Each row was made from one path, in order. Every step used is in the known rows, and no mark comes twice. Write each row's path.
Known rows
geza bifos neta sedoge: 0.866; -0.387; -1.322; 1.336; 1.985; -0.009; -0.485; -0.577; 0.260; -0.902; 1.445; 0.678; -0.633; 0.742; 1.595; -1.602; 0.065; 3.580; -0.446; -0.463; -0.596; 0.346; -2.880; -0.667; -2.019; 2.911; -0.162; 2.086
nule neta tukoro geza sedoge loka: 1.619; -0.379; 2.300; -0.701; -0.254; -0.141; 1.479; 0.605; -1.448; -3.019; -1.037; 0.926; 0.601; 1.602; 1.084; 0.839; -0.114; 0.072; 1.401; 2.915; -3.074; 1.861; -0.266; 0.241; 0.276; 1.952; -0.130; 0.005
geza bifos neta tukoro: 0.145; 0.521; -0.669; 1.682; 0.892; -0.791; 0.851; -1.075; -0.494; 0.622; -0.659; 1.045; 0.052; 0.856; 1.715; -0.862; 0.860; -0.758; -1.483; -1.010; -1.957; 0.055; -2.801; -2.159; -1.126; -1.146; 1.425; 1.051
nule neta tukoro geza: 1.382; -0.109; -0.346; 2.434; -0.108; -0.573; 0.535; -0.039; -1.157; -1.169; -1.277; -0.464; 0.939; -0.553; 0.558; 1.640; 0.425; 1.766; 0.140; 0.428; -1.208; 1.173; -0.906; 0.107; 0.198; -0.405; 2.323; -0.794
geza pazetu: 0.569; -0.460; 1.044; 1.189; -0.879; -0.545; -0.712; 0.493; 0.198; -1.512; 1.103; 1.038; 2.033; 1.010; -0.355; -0.064; 1.425; 0.621; 0.271; 2.290; -0.503; -0.550; -2.043; -0.156; 1.564; 1.272; -0.611; 1.520
nule neta bifos geza: -0.144; 1.087; 1.000; 1.403; -0.716; -0.374; -1.928; 0.258; -2.178; -1.249; -0.055; -0.196; -0.102; -0.108; 1.221; -0.667; -0.854; 2.279; 0.918; -0.173; -1.100; -0.299; -2.686; 0.912; -0.895; 2.869; 0.888; -1.209
neta bifos geza: -0.265; 0.735; 1.403; 0.696; -0.510; -0.889; -1.252; -0.026; -2.228; -0.599; 0.227; 1.013; -0.129; 1.243; 1.019; -0.782; -0.743; 2.082; 0.067; -1.335; -2.383; -1.611; -2.495; 0.654; -0.100; 2.358; 1.230; 0.009
geza tukoro: 1.636; 0.362; 0.847; 1.620; 0.768; -0.977; 1.658; -0.162; -0.258; 0.561; -1.071; 0.467; 1.901; 2.775; 1.081; -0.086; 1.531; -0.622; 0.108; -0.113; -1.940; 0.230; -2.273; 0.217; -0.558; -0.769; 0.411; 0.426
nule neta: 1.127; 0.980; 0.616; 2.851; 0.507; 1.022; -0.958; 0.838; -0.730; -0.397; -0.133; -1.806; 1.405; -0.652; 0.155; -0.012; -0.012; 0.764; 3.020; 0.347; 2.311; 2.017; -2.211; 2.570; 0.200; 3.255; -0.257; -0.933
tukoro geza nule neta: 1.540; -1.083; -0.460; 2.613; -0.132; 0.421; -0.924; -0.320; 0.110; -1.701; -0.822; -2.293; 0.693; -1.340; -0.160; 3.556; -0.425; 1.345; 2.433; 0.658; 2.166; 3.020; -1.535; 0.208; -1.147; 1.728; 0.507; -1.885
tukoro geza: 1.269; -1.044; 0.111; 1.714; 1.145; -0.171; 0.313; -0.048; -0.700; -0.725; 0.351; -0.103; 1.396; 0.709; -0.994; 1.862; -0.227; 2.658; 0.297; -0.345; -0.469; 0.620; 0.055; 1.248; 0.614; 1.299; 1.953; -0.205
nule neta sedoge: 1.756; 0.636; 0.011; 2.433; 0.306; 0.399; -1.008; 0.887; -0.537; -1.648; 0.528; -0.788; -0.074; -0.421; 1.579; -1.199; 0.193; 3.927; 2.644; 0.199; 0.865; 1.163; -3.224; 2.285; 0.036; 4.475; -0.817; 1.203
nule neta bifos: 0.729; 2.630; 0.914; 3.061; -1.928; -0.264; -2.129; -0.025; -0.259; -1.008; -0.142; -0.401; 0.149; 0.423; 1.391; -0.071; -0.074; 4.487; 1.671; 0.438; 2.465; 1.179; -3.294; 1.997; 0.663; 3.581; -0.112; -0.185
sedoge neta: 0.392; -0.647; -0.152; -0.338; -0.168; 0.122; -0.098; 1.448; -0.363; 1.314; 0.300; 0.006; -0.041; 0.882; -0.303; 0.413; 1.058; -0.309; 2.211; -3.447; 2.252; -1.846; 0.344; 2.908; -0.776; 0.710; -0.682; 0.894
pazetu neta: 0.712; -1.202; -1.001; 1.462; 1.469; 0.755; 1.013; 1.493; -0.639; 1.425; -0.047; -0.368; 0.581; 0.755; -0.939; -0.644; 0.432; 0.924; 0.340; -3.153; 2.504; 1.496; -0.722; 2.003; -0.624; 1.848; -0.158; 0.159
sedoge loka: 0.608; 0.798; 4.498; -0.902; 1.098; 0.450; 2.099; 0.934; -2.152; -0.530; -1.074; 1.310; 1.033; 2.066; 0.157; -0.734; -0.168; -0.982; 2.238; -0.270; -1.661; 0.681; -0.535; 2.487; 1.936; 3.685; -0.182; 0.813
pazetu geza tukoro: 1.045; -0.926; -1.045; 1.204; 0.510; -1.494; 2.810; 0.238; -1.228; 0.274; -1.745; 0.908; 1.801; 2.852; 0.740; -0.633; 1.050; -1.062; -0.514; -1.875; -3.575; -0.281; -2.497; 0.116; -1.556; -2.123; 0.307; -0.300
pazetu geza: 0.155; -1.179; -0.968; 1.366; 0.462; -0.605; 1.310; 0.924; -2.023; 0.058; -0.313; 0.624; 1.254; 1.431; -0.661; -0.912; -0.471; 0.168; 0.971; -3.505; -1.605; -0.513; -2.190; 2.133; 0.156; 0.856; 0.283; 0.016
geza pazetu neta tukoro: 0.437; -0.798; -0.807; 1.253; -1.127; -0.967; 1.349; 0.980; -0.604; -0.070; -1.195; 1.311; 0.499; 0.578; 0.855; -0.881; 2.184; -0.413; -1.529; -0.835; -1.049; -0.073; -2.030; -1.280; 0.307; -1.484; 0.298; 1.422
bifos neta: -0.194; -0.457; -0.696; 1.369; 2.351; 1.152; -0.661; -0.012; -1.087; 1.435; 0.277; -0.728; 0.808; -0.403; -0.410; -0.482; -0.103; 0.486; 0.357; -1.791; 0.119; 0.594; -1.460; 1.277; -1.001; 1.665; 1.356; -0.461
geza nule: 1.101; -1.019; 0.845; 1.528; -0.236; -0.384; -0.224; -0.625; 0.212; -0.027; -0.344; -0.550; 0.489; 0.922; 0.089; 2.601; 0.000; -0.220; 2.243; -1.891; 0.895; 0.984; -2.738; -0.075; 0.440; 1.477; -0.032; 0.598

Write each row's path
0.501; -0.997; -1.224; 1.513; 0.985; -0.482; 0.708; -0.623; -1.418; -0.079; -1.064; 0.214; 0.497; -0.415; 0.219; 1.354; 0.416; 1.512; -1.576; -0.879; -2.565; 0.230; -0.424; -0.758; -0.548; -1.370; 3.391; -0.492 -> bifos neta tukoro geza
1.331; -0.840; -0.365; 1.566; -0.033; 0.057; -1.250; 0.360; -0.835; -2.340; -0.089; -1.115; -0.822; -0.980; 1.844; 0.277; -0.310; 2.557; 2.494; -0.190; -0.477; 1.040; -3.595; 0.293; -1.424; 3.510; -0.639; 0.344 -> bifos geza nule neta sedoge
0.815; -2.911; -1.927; 0.952; 0.384; 0.118; 0.654; 1.196; 0.269; -1.055; 0.407; 0.196; 1.160; 0.057; -1.552; 0.732; 1.246; 2.166; -1.851; 0.459; 1.253; 1.258; 0.432; -0.485; -1.081; 0.121; 0.220; -0.073 -> tukoro geza pazetu neta
0.666; -0.798; 0.223; 1.793; 0.128; 0.549; -1.273; 0.161; -1.093; -1.202; -0.837; -2.099; 0.305; -1.331; 0.498; 1.808; -0.682; -0.907; 2.886; -0.203; 0.595; 1.973; -2.622; 0.053; -1.575; 2.089; 0.067; -1.944 -> bifos geza nule neta
0.555; -0.621; -0.936; 1.673; 0.989; -1.300; 1.562; -0.426; -0.049; -0.939; 0.793; 1.459; 1.045; 2.865; 0.070; -0.800; -0.408; 0.123; -0.281; -1.399; -0.478; 0.156; -2.611; -0.702; -1.356; 0.706; -0.898; 1.000 -> pazetu geza bifos
0.566; -2.006; -1.249; 1.033; 0.118; 0.240; 0.482; 1.511; 0.227; -0.266; 0.465; 0.319; 1.090; 0.445; -0.997; -0.560; 1.464; 0.890; -0.905; -0.198; 1.690; 0.912; -0.857; 0.068; -0.550; 0.946; -0.888; 0.659 -> geza pazetu neta
0.701; 0.617; 0.914; 0.755; -0.389; -1.745; 0.686; -0.543; -1.415; -0.397; -1.220; 1.168; 0.708; 2.735; 2.058; -0.601; 0.808; 0.481; -1.300; -0.127; -4.174; -1.090; -2.759; -1.048; -1.727; -0.878; 1.111; -0.356 -> neta bifos geza tukoro
0.316; -0.189; -1.671; 0.022; -3.288; -1.474; -1.311; 0.571; 0.148; -0.848; 0.784; 1.329; -1.156; 2.419; 1.105; 0.136; 0.528; 3.572; 0.722; -2.188; 0.839; -1.968; -1.601; 1.512; -1.407; 0.760; -1.549; 1.210 -> pazetu geza sedoge neta bifos
1.374; -0.054; -0.042; 2.021; 0.621; -1.627; 1.398; -1.432; 0.561; -1.590; 0.288; 1.549; 0.744; 2.291; 0.962; 1.144; 0.411; 1.365; -1.656; 0.906; -1.177; 0.500; -1.423; -2.554; -0.768; -0.635; 1.148; 1.277 -> neta tukoro geza bifos
0.858; -0.345; 3.169; -1.258; 0.509; 0.260; 1.055; 0.911; -2.396; -2.814; -1.496; 0.343; -0.761; 0.182; 1.868; -0.384; -0.655; 0.340; 2.736; 0.540; -2.855; 1.252; -1.801; 0.858; -0.416; 4.517; -0.764; 0.189 -> bifos geza nule neta sedoge loka
-0.092; -1.337; 0.141; -0.389; -1.849; -1.194; -1.254; -0.488; -0.731; -0.566; -0.574; 0.112; -1.484; 0.644; 1.027; 2.333; -0.211; 0.376; 1.046; -2.901; -0.443; -1.383; -2.043; -0.910; -1.799; 0.462; 0.082; -0.171 -> sedoge neta bifos geza nule
0.599; -1.753; -0.612; 0.140; -2.012; -1.509; 0.233; 0.404; 0.095; -2.054; -0.051; 1.413; 0.966; 0.206; 0.072; 1.633; 2.216; 0.967; -1.475; 1.831; -1.909; -1.634; 0.136; -1.699; 0.046; -2.209; 0.767; 1.133 -> sedoge neta tukoro geza pazetu
0.708; -0.637; 1.729; -1.296; 2.233; 0.215; 1.918; -0.105; -1.305; -2.407; -0.375; 1.693; -0.533; 1.278; 1.171; -0.764; -0.455; 2.449; -0.360; 1.039; -2.950; 1.068; -0.322; -0.252; -1.184; 3.441; 0.283; 1.218 -> tukoro geza bifos neta sedoge loka
1.047; 0.630; 0.433; 2.602; -1.471; -0.708; 0.151; -0.249; -0.686; -0.439; -2.119; -0.809; 0.134; -0.574; 2.015; 1.372; 0.927; -1.072; 1.913; -0.806; -0.302; 1.389; -3.648; -0.671; 0.336; -0.277; 0.562; -0.024 -> geza nule neta tukoro
0.251; -1.697; -0.949; 0.978; -0.740; -0.950; -0.027; -0.344; -0.287; -1.990; -0.105; 1.108; 1.403; -0.375; 0.086; 1.100; 1.592; 1.381; -2.441; 2.688; -3.001; -0.424; -0.859; -2.567; -0.032; -1.700; 1.927; 0.392 -> bifos neta tukoro geza pazetu
1.422; -1.916; -2.009; 1.041; 0.036; -0.593; -0.461; -0.488; -0.137; -1.533; 0.799; 0.335; 0.460; 1.125; 0.681; 1.453; 0.291; 1.712; -0.740; 1.323; -2.672; 0.697; -1.107; -1.339; -1.134; -0.488; 1.183; 0.363 -> bifos neta tukoro geza sedoge
0.434; 0.778; -0.416; 1.971; -1.199; -0.431; -0.531; 0.461; -0.106; 0.515; -0.094; 0.665; -0.468; 1.501; 0.551; -0.607; 0.284; 4.610; -0.454; -2.375; 2.649; 0.628; -2.116; 1.580; 0.022; 2.426; -0.095; 0.777 -> pazetu neta bifos
0.821; -1.175; -0.854; 0.463; -0.602; -1.109; 1.176; 0.344; -0.933; -0.089; -1.072; 0.621; -0.033; 0.359; 0.304; 1.848; 1.140; 0.991; -0.454; -2.023; -1.318; -1.256; 0.675; 0.311; -0.450; -1.943; 2.061; 0.391 -> sedoge neta tukoro geza
1.171; -0.637; -0.858; 0.865; 0.099; -1.695; 1.432; -0.874; 0.815; -1.120; 0.220; 1.487; 0.070; 2.095; 0.932; 1.473; 0.829; 0.940; -1.365; -0.253; -0.270; -0.424; -0.240; -2.221; -1.832; -1.543; 0.614; 1.291 -> sedoge neta tukoro geza bifos
-0.230; 0.083; 0.704; 0.958; -2.012; -0.810; -2.217; 0.348; -0.865; -2.967; 0.696; 0.774; 0.871; -0.083; 0.854; -0.515; 0.622; 1.851; -0.504; 3.200; -1.747; -0.869; -2.699; -1.220; -0.305; 1.635; -0.152; -0.170 -> nule neta bifos geza pazetu
1.140; -1.591; -1.360; 1.561; 0.526; -0.691; 1.850; 0.350; -1.026; -0.048; -1.275; 0.453; 0.388; 0.306; -0.111; 1.242; 0.742; 1.762; -1.546; -1.738; -1.099; 0.853; 0.061; -0.259; -0.377; -1.365; 2.401; -0.113 -> pazetu neta tukoro geza
0.746; -2.151; -1.125; 1.263; -0.117; -0.819; 0.409; -1.469; -0.267; -0.508; -1.543; -0.522; -0.270; -0.464; 0.387; 3.760; 0.163; 0.503; -0.451; -1.560; -1.602; 1.064; -1.554; -2.446; -1.065; -1.581; 2.429; -0.527 -> bifos neta tukoro geza nule
-0.125; -1.280; 1.026; 0.098; -0.302; -0.620; -0.871; 0.620; -1.241; -1.949; 1.018; 1.148; 1.630; 0.478; -0.229; -0.564; 0.759; -0.658; -0.470; 2.112; -3.011; -1.503; -1.841; -1.125; 0.165; 0.915; 0.131; 0.522 -> bifos geza pazetu
1.488; 0.252; -0.429; 2.555; 0.482; -1.229; 0.895; -1.194; 0.611; -1.965; 0.028; 0.682; 0.729; 1.296; 1.103; 1.232; 0.253; 1.446; -1.030; 1.750; -0.209; 1.542; -1.548; -2.405; -1.363; -0.285; 0.881; 0.343 -> nule neta tukoro geza bifos
-0.608; 0.055; 0.482; -0.629; -1.176; -0.882; -1.349; 0.608; -1.989; -0.101; 0.159; 0.841; -1.012; 0.915; 0.948; -0.445; -0.169; 1.487; 0.312; -2.687; -1.184; -2.749; -1.051; 1.151; -1.473; 1.253; 0.517; -0.013 -> sedoge neta bifos geza
2.105; -1.155; -1.330; 1.814; -0.817; -0.671; -0.686; -0.060; 0.104; -2.436; 0.560; -0.113; 0.807; 0.997; 0.894; 1.748; 0.344; 1.803; 0.662; 2.450; -1.571; 1.400; -1.549; -0.605; -0.611; 0.366; 0.367; 0.089 -> nule neta tukoro geza sedoge
1.343; -0.998; -1.286; 1.815; 0.939; -1.298; 1.901; -0.870; 0.710; -1.129; 0.020; 1.324; 0.431; 1.997; 0.486; 0.868; 0.535; 1.439; -2.287; -0.061; -0.064; 1.258; -0.784; -2.678; -1.750; -0.970; 0.887; 0.942 -> pazetu neta tukoro geza bifos
0.119; -0.290; -1.001; 1.510; 2.661; 0.474; -0.299; -0.974; 0.256; 0.508; 1.042; 0.031; 0.651; 0.779; 0.049; -0.507; -0.204; 0.440; -0.809; -0.415; 0.656; 1.032; -1.816; -1.033; -2.391; 1.358; 0.588; 0.216 -> geza bifos neta
0.453; -0.452; -1.150; 1.592; -2.093; -0.962; -0.808; 0.252; 0.510; -1.513; 0.259; 1.185; -0.019; 1.028; 0.103; 0.498; 0.887; 5.614; -2.240; 0.591; 1.580; 0.495; -1.087; -0.401; -0.354; 1.105; 0.094; 0.572 -> tukoro geza pazetu neta bifos
1.282; -2.583; -1.340; 1.335; -0.500; -1.026; 1.280; -0.657; -0.033; -0.560; -1.701; -0.256; -0.315; 0.129; 0.226; 3.708; 0.460; 0.731; -0.473; -2.282; -0.303; 1.514; -1.193; -2.017; -0.940; -1.497; 1.593; -0.243 -> pazetu neta tukoro geza nule
2.033; -1.057; -0.943; 2.234; -0.247; 0.020; -0.969; -0.013; 0.134; -2.667; -0.129; -1.245; -0.562; -0.911; 1.382; 1.621; -0.072; 4.380; 2.171; 0.466; 0.599; 1.962; -2.733; 0.399; -0.948; 3.071; -0.171; 0.457 -> tukoro geza nule neta sedoge
0.181; 1.361; 0.380; 0.489; -2.560; -0.904; -1.364; 0.452; 0.014; 0.444; 0.190; 0.874; -0.937; 1.593; 1.051; 0.207; 0.831; 3.604; 0.970; -2.670; 2.427; -1.926; -1.246; 2.310; -0.114; 1.607; -0.497; 1.328 -> sedoge neta bifos
1.374; -2.409; -1.924; -0.738; -0.704; -0.191; -0.725; 1.032; 0.628; -0.745; 1.456; -0.054; -0.192; 1.444; -0.439; 2.027; 0.816; 1.235; 1.291; -0.846; 1.136; -1.125; 1.251; 1.435; -2.145; 0.018; -0.980; 0.681 -> tukoro geza sedoge neta
0.409; 0.263; 0.083; 0.185; -1.390; -1.094; 1.046; 0.956; -1.054; 1.231; -1.348; 0.877; -0.392; 0.892; 1.401; -0.148; 1.913; -1.432; 0.980; -3.539; -0.667; -2.241; -1.051; 0.951; 0.154; -1.665; 0.467; 1.609 -> sedoge neta tukoro
0.640; 0.109; 0.357; 1.888; -1.121; -0.817; -0.014; -0.162; -1.662; -0.726; -2.174; -0.753; -0.105; -0.875; 2.091; 1.067; 0.511; -1.838; 1.481; -0.927; -1.876; 0.744; -3.458; -1.310; -0.542; -0.487; 1.076; -0.717 -> bifos geza nule neta tukoro
